What can hang from each mark:
kenar: bulaba kagapog mukat vabi
kagapog: kenar vefi
bulaba: kenar mazuv
mazuv: bulaba
mukat: kenar vefi
novuseb: kenar vefi
tezavil: vefi
vefi: vabi

Each row was made from one small tree. Brackets hold a mark, then the marks that hang from it, in alphabetical order. Every link used is in the known rows. Write each row's tree.
Known rows:
(kagapog (kenar bulaba)): [ 1.86  4.16  0.75 -1.60 -1.01  5.37 -0.60 -4.38  1.34  1.97 -4.03  1.23
 -2.99 -2.95 -1.36 -0.36 -0.37  1.86 -2.55 -3.33  4.77]
(kenar bulaba (kagapog (vefi vabi)) mukat): [ 3.87  0.52 -2.34 -0.02  3.80  3.80  4.64 -1.93  2.18  0.12 -1.74  0.12
  2.64 -2.75 -0.96  1.20 -3.29  2.14 -4.00 -0.56  4.84]
(kagapog (kenar mukat vabi)): [-1.02  1.73 -0.39 -2.12 -2.51  5.18 -2.17 -1.12  1.64  2.93 -0.94 -1.90
  0.36 -1.39 -2.13 -0.05 -3.38  2.11 -4.91 -5.86  2.23]
(mukat kenar): [-0.36 -0.10  1.22 -1.12  1.26  3.21  1.44 -0.36 -2.04  1.32 -0.70  4.01
 -0.11 -0.09 -1.21  1.09 -3.30  3.74  2.01 -1.19  2.88]
(kenar (bulaba mazuv) (mukat (vefi vabi))): [ 0.61  2.35 -0.14  0.97  2.57  6.42  1.49 -0.18  2.09  2.25  0.93  0.97
  2.50  0.45 -0.22 -4.55 -2.06 -1.05 -2.53  2.26  3.29]
(kenar (bulaba mazuv) (mukat vefi)): [ 0.28  2.28 -1.28  0.95  2.95  6.36 -0.85 -0.28  1.68  1.95  1.91  0.14
  1.33 -0.74 -0.10 -4.33 -1.36 -0.39 -2.00  2.02  3.32]
(mazuv (bulaba (kenar kagapog mukat))): [-5.35 -0.13  2.49 -2.78  4.92  2.53  2.38  2.87  2.72  1.31  1.24 -2.11
  0.93  0.97  0.24 -1.30 -0.56  3.05  0.69 -1.11  3.79]
(novuseb (kenar bulaba mukat vabi) vefi): [ 3.14 -4.28 -3.84 -0.58  2.00  4.74  0.06 -0.97 -3.31  2.12  1.88  0.26
 -1.78 -1.22 -0.54 -3.57 -0.16  1.19 -1.61 -2.55  0.50]
(novuseb (kenar (bulaba mazuv) kagapog mukat vabi) vefi): [ 4.47 -4.58 -7.50 -1.86  4.08  6.31 -0.35 -0.75 -1.03  2.10  2.98 -1.81
  0.14 -2.82  1.55 -3.23 -0.43  1.74 -0.67 -0.28 -1.37]
(mukat kenar vefi): [ 0.33 -1.88  0.53  0.95  0.36  3.22  1.52  0.53 -3.80  2.02  0.78  2.89
 -1.55  1.50 -2.62  2.24 -4.38  1.37  3.30  1.52  5.64]
(tezavil vefi): [ 1.85  1.95  2.10 -1.42  3.34  1.88 -0.70  0.03 -1.76  0.68 -2.27 -0.31
  0.68 -0.05 -1.33  2.01  1.70  1.62  1.07 -0.49 -0.87]
(novuseb kenar): [ 1.77  0.18  1.17 -1.41  2.32  1.75  0.85 -1.62 -2.16  1.01 -1.40  1.22
 -0.97 -0.94 -0.96  1.08  0.88  4.19  2.53 -2.82  0.77]
(mazuv bulaba): [-2.29  1.70  4.51 -2.32  2.34  3.18  1.70  1.77  0.33  1.35 -2.97 -1.97
  0.08 -0.14 -1.15  1.58  0.41  1.80  0.39 -0.93  3.09]
(bulaba kenar mazuv): [-0.15  3.82  3.24 -3.27  3.19  4.43 -1.12 -1.49  4.38  1.77  2.47  1.73
  1.55  0.87  1.03 -3.16  1.18  1.67  3.62 -1.31 -2.07]
(kagapog (kenar (bulaba mazuv)) (vefi vabi)): [ 6.11  3.56  3.49 -1.95 -1.62  7.17  3.05 -7.87  4.35  2.97 -6.91  3.03
 -0.93 -0.58 -0.94  3.49 -1.76 -0.59 -2.63 -1.57  4.36]
(kagapog (kenar (bulaba mazuv) mukat) (vefi vabi)): [ 3.84  2.69  2.68 -1.63 -0.74  7.32  2.97 -6.54  5.26  3.09 -5.75  2.81
  0.89  0.27 -0.31  1.69 -2.67 -0.10 -4.68 -1.87  4.82]
(kagapog (kenar bulaba mukat) (vefi vabi)): [ 3.35  1.85  2.83 -0.86 -1.36  5.58  4.03 -6.01  3.37  2.55 -6.21  3.01
 -0.31  0.09 -1.79  2.59 -3.06  0.42 -5.29 -3.35  6.69]
(kagapog (kenar (bulaba mazuv) (mukat vefi) vabi)): [ 0.38  2.16 -1.88 -0.52 -1.87  8.32 -2.92 -2.51  2.20  3.76  0.77 -1.36
 -1.32 -1.39 -1.32 -2.67 -3.56 -0.76 -5.10 -1.78  4.14]
(kenar (bulaba mazuv) (kagapog (vefi vabi)) mukat): [ 4.29  1.48 -2.54 -0.97  4.48  6.07  3.46 -2.65  4.51  0.91 -1.27 -0.02
  4.03 -2.52  0.88  0.07 -2.77  1.42 -3.12  1.32  2.40]
(mazuv (bulaba (kenar (mukat vefi) vabi))): [-5.71 -0.76  3.96 -1.10  1.81  3.45  0.90  3.20  0.81  2.57  3.27 -2.37
 -0.85  2.73 -1.99 -1.88 -1.91  0.16 -0.58 -1.51  4.47]
(novuseb kenar (vefi vabi)): [ 5.09 -3.38  0.11 -2.23  2.03  2.46  4.30 -1.14 -2.85  1.96 -2.84  1.86
  0.31  1.25 -0.41  0.76  1.80  1.57  3.25 -1.43 -0.88]

Which tree is each row?
[ 3.06 -3.65 -2.81 -0.95  3.92  3.77  1.46 -1.23 -2.60  1.55 -0.33  1.88
 -1.39 -0.78  0.60 -3.33  1.60  2.20  0.43 -1.18  1.34]
(novuseb (kenar bulaba mukat) vefi)
[-2.33  0.73 -0.86 -2.30  4.50  1.54  0.90  1.43  2.79  0.42  3.50 -0.24
  2.10 -0.45 -0.17 -2.27 -1.06  4.15  0.97 -2.92  1.45]
(bulaba (kenar kagapog mukat))
[ 0.20 -0.85 -0.79 -1.65  2.21  2.40  0.67 -0.17  2.42  1.02  4.14 -1.33
  1.38 -0.49 -1.95  0.50 -3.54  2.58 -0.95 -4.27  1.48]
(bulaba (kenar (kagapog vefi) mukat vabi))
[ 5.67  2.17  1.40 -0.96 -3.52  6.26 -0.39 -7.02  1.17  2.42 -4.15  0.62
 -4.10 -2.79 -3.40  4.37 -3.16 -0.15 -4.53 -4.54  5.49]
(kagapog (kenar bulaba vabi) vefi)
[ 0.47  1.05 -1.03 -2.24  1.79  2.21 -0.41  0.38  1.11  0.91  4.46 -1.70
 -0.01 -1.63 -1.97 -0.88 -1.91  2.64  0.99 -4.01  0.16]
(bulaba (kenar kagapog vabi))
[ 2.83 -1.29 -2.64  0.70  2.38  6.08  4.30 -0.81 -1.04  2.21  0.99  2.78
 -0.06  0.26 -0.51 -0.02 -5.34  0.27  1.84  5.07  5.88]
(mukat (kenar (bulaba mazuv) kagapog) (vefi vabi))
[ 0.18  1.46  0.00  2.02  1.89  4.02  2.84  0.34 -0.34  1.43  0.41  1.11
  1.06  0.36 -2.18 -3.40 -2.53 -0.41 -3.38  0.47  5.78]
(kenar bulaba (mukat (vefi vabi)))
[-4.95 -1.53  1.23 -1.55  3.03  3.32  1.35  3.74  1.12  2.05  3.62 -4.08
 -0.24  1.25 -1.44 -0.89 -2.44  1.13 -0.34 -0.66  4.54]
(mazuv (bulaba (kenar kagapog (mukat vefi) vabi)))
[-2.56  2.80  2.44 -2.89  4.02  4.52 -1.15 -0.12  5.32  2.08  3.46  1.65
  3.34  1.56  1.66 -5.01  0.04  2.13  1.65 -1.64 -1.76]
(bulaba (kenar mukat) mazuv)
[-1.14  0.71 -0.69 -2.19  4.47  4.40  1.39  1.17  4.96  2.15  4.26 -0.64
  4.18  1.82  1.23 -3.21 -1.68  1.28  2.30  1.31  0.15]
(bulaba (kenar kagapog (mukat (vefi vabi))) mazuv)
[ 3.46 -1.79 -2.79 -0.32  4.65  2.91  2.58 -3.02 -0.52  0.33 -0.78  0.84
 -0.84 -2.76 -0.15  1.25 -1.20  4.42 -0.76 -1.16  4.10]
(novuseb (kenar bulaba (kagapog vefi) mukat))
[ 1.60  1.13 -5.49  0.32  4.75  6.05 -0.21  0.61  2.22  1.15  2.68 -2.39
  2.26 -3.17  0.72 -2.71 -2.23  1.15 -1.59  3.32  3.42]
(kenar (bulaba mazuv) kagapog (mukat vefi))
[ 0.91  1.40  0.30 -0.84  2.31  6.29  0.68 -2.53 -0.25  1.60  0.15  5.03
 -0.88 -1.06  0.53 -2.22 -2.87  2.33  1.00  0.87  2.77]
(mukat (kenar (bulaba mazuv)))
[ 1.77 -0.86 -4.03 -0.31  1.41  4.97  0.77 -0.94 -2.39  1.00  2.30  1.48
 -1.82 -3.43 -1.56 -0.38 -5.66  3.13 -1.31 -0.88  3.94]
(mukat (kenar bulaba kagapog vabi))
[ 2.31 -2.03 -5.58  0.42  3.22  5.58 -0.69 -0.66 -0.93  2.03  4.24 -2.22
 -0.64 -2.49 -0.22 -2.40 -2.68  2.05 -1.37  0.59  2.30]
(novuseb (kenar (bulaba mazuv) kagapog (mukat vefi) vabi))
[ 3.24  1.17  0.50 -0.57 -2.68  6.44 -0.39 -5.60  2.11  2.66 -2.94  0.43
 -2.24 -1.97 -2.90  2.61 -4.15  0.42 -6.47 -4.97  5.87]
(kagapog (kenar bulaba mukat vabi) vefi)
[ 0.74 -2.44 -4.19 -1.36  2.74  2.58  0.00  0.83 -1.62  1.24  2.47 -2.64
  1.14 -2.45 -0.93  0.14 -2.55  4.89 -1.19 -3.50  0.45]
(novuseb (kenar kagapog mukat vabi))
[ 4.52 -3.82 -5.24 -2.20  5.47  5.45  3.99 -1.10  0.25  2.05 -0.28  0.55
  2.06 -0.79  2.57 -3.13  0.49  1.79  0.59  1.43 -0.59]
(novuseb (kenar (bulaba mazuv) kagapog mukat) (vefi vabi))
[ 6.81  1.70 -1.29 -0.42  2.63  3.54  4.65 -3.62  1.02 -0.07 -3.20  0.35
  0.33 -3.74 -1.67  3.49 -1.94  1.57 -1.39 -0.03  4.35]
(kenar bulaba (kagapog (vefi vabi)))
[ 5.50 -3.40 -3.01 -0.90  1.23  4.49  0.11 -2.25 -4.27  1.85  0.76  0.44
 -3.56 -1.99 -1.13 -1.83  0.85  0.69  0.35 -2.35  0.18]
(novuseb (kenar bulaba vabi) vefi)
[ 0.72  1.43 -2.50  1.36  0.69  7.43 -2.56  0.16  0.81  2.57  4.58 -1.86
  0.76 -1.44 -1.62 -4.70 -3.65 -1.51 -4.49  0.22  2.25]
(kenar (bulaba mazuv) (mukat vefi) vabi)
[ 3.98 -1.12 -2.14 -1.09  4.92  4.65  3.51 -3.60  1.67  1.27 -1.05  1.32
  1.43 -1.55  1.33  0.22 -1.37  3.23 -0.63  0.35  2.26]
(novuseb (kenar (bulaba mazuv) (kagapog (vefi vabi)) mukat))
[ 4.39 -1.06 -3.18 -0.77  1.49  6.86  0.87 -3.34 -0.17  1.59  1.33  2.04
 -1.07 -3.06 -0.63  1.89 -5.82  1.93 -0.61  0.51  3.03]
(mukat (kenar (bulaba mazuv) (kagapog vefi) vabi))
